In the rows, 128 means zero.
Known rows, with every step that occurs
zazo -> muzozan -> voluka -> kedud: [191 112 105 125  73  98 123 168 151  99 156 159 170 153 155  73 160 126
  97  97 182 142 105 182 139 105 188 144 123 108 107 135 140 144  87 143]
lefu -> peno: [150 123 113 166  91 143 120 178 169 106 150 136 131 128 164 111 143 138
 123 113 143 103 104 135 118 131 185 147 118 123 111 154 160 137 160 112]
peno -> lefu: [142 102  91 114  76 142 134 160 144  96 163 158 127 125 148 146 128 110
 124 145 141 126 106 177 108 114 182 135 114 123 126 136 157 139 156 147]
supogop -> dimo -> gere: [205 110 113 109 108 137 151 176 193 130 140 145 123 147 153 112  95 108
 159 135 138 116 119 172 177 156 139 151 122 142 104 144 140 140 161 127]
gere -> dimo -> supogop -> kageg: [171 153  60 139  79 114 161 163 136 148 124 154 152 136 142 150 110 150
 150 127 144 120 145 162 161 116 161 123 127 129  90 153 150 135 174 139]
zazo -> gopo: [170 106  72 181  85 137 137 168 196 127 136 151 134 125 151 123 138 143
 132 114 135 134 109 149 142 120 169 156 113 111 106 146 168 139 181  88]
muzozan -> zazo -> gopo -> feset -> gere -> dimo -> supogop: [211 142  19 172  80 139 162 158 201 118  92 203 142 130 152 111 107 120
 156  73 101 156 134 113 187 107 134 179 130 122  95 115 197 160 155  61]
peno -> lefu -> teto -> nurene -> neputig: [135  91 118 109  72 131 137 176 151  76 130 159 125 121 179 129 148  98
 104 117 162  89 125 186 111 132 195 139 136  98 107 156 162 157 172 141]
gopo -> feset: [145 108  97 162  86 171 136 172 169 126 142 158 144 137 147 128 135 122
 138 133 110 128 111 151 138 128 175 154 125 111 112 131 177 148 150 105]
muzozan -> zazo -> gopo -> feset -> neputig: [185 105  63 218 102 162 165 164 223 103  86 130 141 134 143  94 166 139
 124  83 105 143 103 156 153  93 146 175  84 111 107 118 181 154 135  74]
teto -> nurene -> neputig -> feset -> gere -> dimo: [148 117  84  98  90 118 154 149 164 106 108 173 161 130 196 154  93 107
 142  85 155 114 138 150 133 144 153 148 122 145  97 151 157 163 197  81]
neputig -> feset -> gere -> dimo -> supogop: [170 142  77 108  81 112 147 138 142 108 136 207 152 143 158 161  83 116
 156 100 127 130 138 116 141 139 157 153 116 141 112 147 155 147 166 107]
muzozan -> voluka: [165 112  94 125  83 123 119 166 157 114 155 156 162 152 142 113 132 133
 131 114 166 134 104 175 127 122 176 144 122 127 118 143 163 141 146 125]
gere -> dimo: [162 114  78 134  88 134 141 155 158 125 148 157 149 124 156 137 117 130
 140 132 141 116 123 166 148 129 159 141 116 139 110 131 155 124 184 107]
dimo -> gere -> feset -> gopo: [193 129  83 105  94 148 125 176 180 162 150 152  88 132 145 133 103 109
 147 108 151 146 127 153 139 135 144 163 132 121  78 149 159 155 157 103]
peno -> lefu -> teto -> nurene -> neputig -> feset: [138  92 145 101  73 133 148 169 152  67 123 170 148 136 180 144 144  95
  95 112 160  99 129 173 103 138 190 137 120 105 100 161 165 176 161 130]
kageg -> supogop -> dimo -> gere -> feset -> neputig -> nurene: [223  94 143 164 130 142 150 169 201 138 136 152 135 138 143 123 101  86
 169 111 131  98 128 191 181 173 125 154 109  85 126 138 143 157 108 162]
gere -> feset -> neputig: [150 112  87 165 101 155 130 165 146 112 133 126 123 130 150 119 139 124
 134 134 134 118 123 166 118 130 152 157 109 120 125 140 155 128 143 110]
zazo -> gopo -> feset -> gere: [164 113  70 172  82 157 135 185 216 121 127 174 133 122 151 118 132 126
 155  97 107 150 108 121 146 127 166 189 113 103 110 136 185 156 166  61]
peno -> lefu -> teto -> nurene: [133 105 129 105  74 130 135 190 162  82 153 173 120 115 172 124 149 107
 119 117 152  97 115 190 121 128 214 132 123 100  98 146 168 160 180 136]
peno -> lefu -> teto: [147 107 127 117  70 146 126 180 157  74 162 164 123 120 145 120 160 108
 108 135 148 106 111 167 111 128 195 150 116 104 120 146 162 141 148 143]
teto -> nurene -> neputig -> feset -> gere -> dimo -> supogop: [159 129  70  99  82  97 157 135 137 110 103 199 154 143 193 165  71 106
 150  86 140 115 155 136 141 141 157 145 137 135  94 158 154 166 187 101]
zazo -> muzozan -> voluka: [186 117 102 138  80 117 133 171 162 118 179 144 160 144 140  82 149 129
 103  95 164 146 101 181 132 107 169 145 127 130 110 146 147 146 136 128]
neputig -> feset -> gopo: [160 126 101 124  90 135 142 135 186 114 141 158 138 142 141 160 132 134
 122 102 150 144 110 139 103 121 178 146  94 132  89 151 161 163 170  98]
neputig -> feset -> gere -> dimo -> supogop -> kageg: [171 167  73 112  79 111 162 162 148 123 117 173 163 141 149 161  95 138
 156 100 148 136 144 125 148 128 156 141 112 142  91 162 153 157 164 117]
teto -> nurene: [134 115  96 139  91 131 136 174 162 125 146 153 133 126 181 131 119 126
 141 110 144 112 111 177 136 125 199 128 131 120  93 145 161 151 197 111]
supogop -> kageg: [150 142  87 158  88 144 142 187 164 134 134 115 145 131 144 130 142 150
 131 127 161 124 113 165 134 115 181 131 118 125  95 158 157 143 164 129]
feset -> neputig -> nurene -> teto: [142 107  93 189 109 146 147 111 157 110 168 106 145 141 145 120 162 141
 143 133 145 100  99 184 126 127 179 157  78 103 127 143 173 139 111 149]
gopo -> feset -> gere -> dimo: [155 117  73 122  85 157 139 169 181 122 140 179 144 120 154 126 111 115
 165 113 113 131 123 137 154 136 157 172 119 132 115 119 174 141 166  83]
zazo -> muzozan: [170 121  98 168  87 139 139 172 163 122 175 131 134 126 151  96 145 124
 101 107 139 130 104 163 132 110 171 147 130 127 107 149 140 140 156 121]
lefu -> teto -> nurene -> neputig -> feset: [145 108 144 139  85 136 143 171 166  89 112 158 155 143 186 127 144 113
  99  92 161  91 131 152 122 151 185 145 130 109  88 168 166 171 170 102]
kageg -> supogop -> dimo -> gere: [223 116 136 118 115 125 143 176 193 140 137 173 135 136 138 132  86  95
 162 101 138  97 113 178 178 157 143 146 130 120 106 148 137 142 163 146]
lefu -> teto -> nurene -> neputig -> feset -> gopo -> zazo: [148 118  85 165  87 112 150 157 176 118 105 173 137 151 169 136 147 113
 106  70 161 122 130 158 106 149 176 155 114  97  62 168 179 185 194  84]
dimo -> supogop -> kageg: [159 154  71 158  80 124 147 174 136 136 128 139 141 143 141 142 122 149
 140 127 145 125 128 150 138 113 181 127 134 114  94 168 152 146 156 150]
voluka -> muzozan -> zazo -> gopo: [210 131  57 206  80 133 142 163 216 110 135 125 144 121 155  66 163 120
  97  74 134 144 106 144 165  92 148 163 127 131  84 124 161 161 160  82]

Rows
[142  87 103 196 101 140 140 146 186 103 162 114 143 136 159 121 147 134
 133 124 138 109 104 176 128 130 181 151  80  92 139 136 144 145 122 151]
feset -> neputig -> nurene
[139 117  52 165  93 109 158 137 161 137 101 169 141 158 171 162 120 113
 123  81 154 142 124 168 105 134 162 141 113 114  69 158 175 181 205  86]
teto -> nurene -> neputig -> feset -> gopo -> zazo
[179 111 102 162 117 158 143 145 153 147 167 111 118 148 145 109 129 110
 158 138 144 112 119 186 153 147 142 169 101  97 111 145 175 151  88 145]
dimo -> gere -> feset -> neputig -> nurene -> teto
[149 118  88 191 113 166 141 122 139 121 160 117 139 140 143 119 158 127
 146 147 143 110 116 177 129 138 160 160 102 100 125 140 192 142 100 133]
gere -> feset -> neputig -> nurene -> teto
[157  82  86 201  94 151 155 166 211 117 113 137 135 134 143 117 160 145
 144 113  94 131 111 161 141 116 160 175  75  94 116 132 161 144 154  82]
zazo -> gopo -> feset -> neputig
[169 164  47 122  78 110 150 170 147 132 126 160 143 126 148 143  97 141
 165 105 147 125 141 139 154 122 162 146 128 135  98 156 148 138 173 126]
feset -> gere -> dimo -> supogop -> kageg
[149 126  91 179  97 156 139 120 152 127 181 134 152 141 147 127 147 131
 139 141 153 113 101 167 137 135 184 148 118 105 114 142 196 147 122 141]
neputig -> nurene -> teto
[174 122  57 189  89 116 162 133 161 135 135 147 142 155 142 128 147 109
  86  77 149 160 117 153  98 119 137 159 112 123  81 162 153 169 163  96]
nurene -> neputig -> feset -> gopo -> zazo -> muzozan
[141 124 131 117  84 132 132 178 179  76 114 168 145 133 192 119 133 105
 113  70 163  97 127 129 115 154 186 166 131 112  95 171 166 175 170  90]
lefu -> teto -> nurene -> neputig -> feset -> gere
[198 129  54 200  93 147 147 165 208 112 110 144 137 129 152 100 145 134
 113  86 143 143 101 146 152  99 155 155 119 126  96 131 188 151 161  78]
muzozan -> zazo -> gopo
[208 136  48 167  96 128 142 191 167 189 169 155  85 141 136  96 118  91
 123  89 138 172 122 170 144 130 122 168 136 113  65 151 156 164 157  97]
dimo -> gere -> feset -> gopo -> zazo -> muzozan
[186 114  60 173  77  85 127 173 137 123 153 173 170 167 148  69 159 117
 104  96 171 154 102 192 140 115 174 149 122  97 100 132 154 146  94 135]
gopo -> zazo -> muzozan -> voluka -> kedud
[189 123  98 127  96 159 122 198 158 154 154 148 108 138 155 118  97 100
 145 132 140 130 128 157 154 147 140 157 146 118  98 146 160 146 140 115]
dimo -> gere -> feset
[184 121  42 154  73 127 154 160 190 133 116 211 138 130 151 138 100 127
 177 100  94 145 141 116 176 129 150 180 123 105 106 130 177 148 176  69]
zazo -> gopo -> feset -> gere -> dimo -> supogop
[181 122  59 188  83 104 137 177 146 139 175 158 160 158 136  76 147 117
 108  91 154 156  99 191 133 117 154 152 125 117 103 142 160 148 148 120]
gopo -> zazo -> muzozan -> voluka
[166  97  84 188  81 163 146 177 206 134 125 165 142 132 145 123 143 136
 142 119 105 143 113 142 153 123 165 167 112  97 102 132 184 154 167  74]
zazo -> gopo -> feset
[164 131  59 124  76 135 144 157 153 127 134 205 140 134 151 142  90 114
 173 112  99 130 138 123 160 133 157 167 134 120 115 129 167 145 159 102]
gopo -> feset -> gere -> dimo -> supogop
[161 120  58 176  91 102 171 144 165 141 126 156 140 152 169 130 135 109
  96  62 150 153 122 175 110 118 156 141 120 117  60 163 159 186 195  88]
teto -> nurene -> neputig -> feset -> gopo -> zazo -> muzozan
[194 122 121 144 109 135 142 152 178 115 130 178 156 130 134 140 113 110
 151 112 136  97 111 171 154 148 163 137 132 123 122 143 156 135 177 135]
kageg -> supogop -> dimo
[134 107 135  80  72 131 139 174 165  52 122 180 137 127 187 138 130  84
 110  90 163 104 125 152  95 145 189 157 119 112 106 166 165 180 161 118]
peno -> lefu -> teto -> nurene -> neputig -> feset -> gere
[135  97 101 194 107 171 157 118 164 120 157 120 155 148 139 118 169 134
 151 139 114 108 102 178 137 129 176 166  81  87 123 129 191 152  97 135]
gopo -> feset -> neputig -> nurene -> teto
[222 111 130 132 129 135 146 177 178 136 118 154 122 136 134 123  99  91
 168 109 128  95 127 189 169 162 119 159 114 115 118 146 132 137 140 139]
kageg -> supogop -> dimo -> gere -> feset -> neputig
[145 121  89 142  86 166 126 180 180 114 146 166 134 129 152 119 121 112
 153 108 114 133 107 128 133 133 175 177 125 117 119 135 174 150 148  92]
gopo -> feset -> gere
[156 119  46 179  90 124 149 125 158 129 112 158 146 160 141 160 129 116
 114 100 151 149 120 145  92 136 144 157 105 117  91 158 171 163 172  94]
nurene -> neputig -> feset -> gopo -> zazo
[230 136  72 148 119 122 145 172 185 180 122 200 110 145 120 138  87  79
 173  91 137 137 128 176 164 168 115 161 137 109  76 145 171 158 176 111]
kageg -> supogop -> dimo -> gere -> feset -> gopo -> zazo
[173 157  59 116  77 112 163 147 138 118  93 161 171 146 156 165  94 130
 142 100 157 128 155 123 136 133 138 148 126 140  99 173 148 156 157 121]
nurene -> neputig -> feset -> gere -> dimo -> supogop -> kageg
[172 131  64 114  79 112 149 125 134 102 113 190 159 149 165 164  80 108
 139 103 139 121 151 113 131 142 137 161 130 137 118 158 148 147 158 109]
nurene -> neputig -> feset -> gere -> dimo -> supogop
[179 108 100 137 107 147 130 186 160 137 140 120 101 138 152 113 113 108
 146 124 132 118 125 174 143 138 136 166 107 119 112 148 136 136 130 122]
dimo -> gere -> feset -> neputig
[209 119 105 111 110 159 145 189 175 142 130 156 115 145 150 110  92  96
 161 147 137 126 136 164 180 168 119 155 146 138 101 139 160 143 149 113]
supogop -> dimo -> gere -> feset
[156 115  91 129  88 136 144 120 174 110 117 147 144 148 150 164 132 126
 107 102 161 137 122 135  92 125 158 151 108 130  95 162 156 161 162 101]
nurene -> neputig -> feset -> gopo
[165 156  55 129  76 133 158 180 157 143 115 175 151 132 142 142 104 133
 173 112 117 136 144 132 167 123 158 155 131 121  92 143 169 153 159 111]
gopo -> feset -> gere -> dimo -> supogop -> kageg
[138  94 100 171  96 159 145 161 173 109 131 129 137 138 146 120 150 133
 141 126 101 115 108 167 127 120 169 164  87 109 125 131 153 139 138 115]
gopo -> feset -> neputig
[213 131  44 178  78 145 155 169 236 115 123 160 154 109 157  67 145 103
 130  61 106 157 122 128 192 101 126 191 123 138  83 100 177 168 160  45]
voluka -> muzozan -> zazo -> gopo -> feset -> gere -> dimo
[203 111 110 146 131 161 165 135 173 136 145 116 125 155 142 103 125 107
 174 154 140 108 127 193 181 170 119 168  99 118 113 139 175 150  96 143]
supogop -> dimo -> gere -> feset -> neputig -> nurene -> teto
[170 109  96 111  75 104 109 161 149  94 134 171 172 158 156 105 144 132
 126 116 184 131 107 176 133 120 195 142 117 104 116 130 154 139  93 141]
muzozan -> voluka -> kedud
[195 135  38 169  84 114 136 170 151 159 163 170 134 154 121  89 148 112
 111  86 163 186 116 181 121 116 138 158 134 116  81 142 181 161 150  93]
gere -> feset -> gopo -> zazo -> muzozan -> voluka
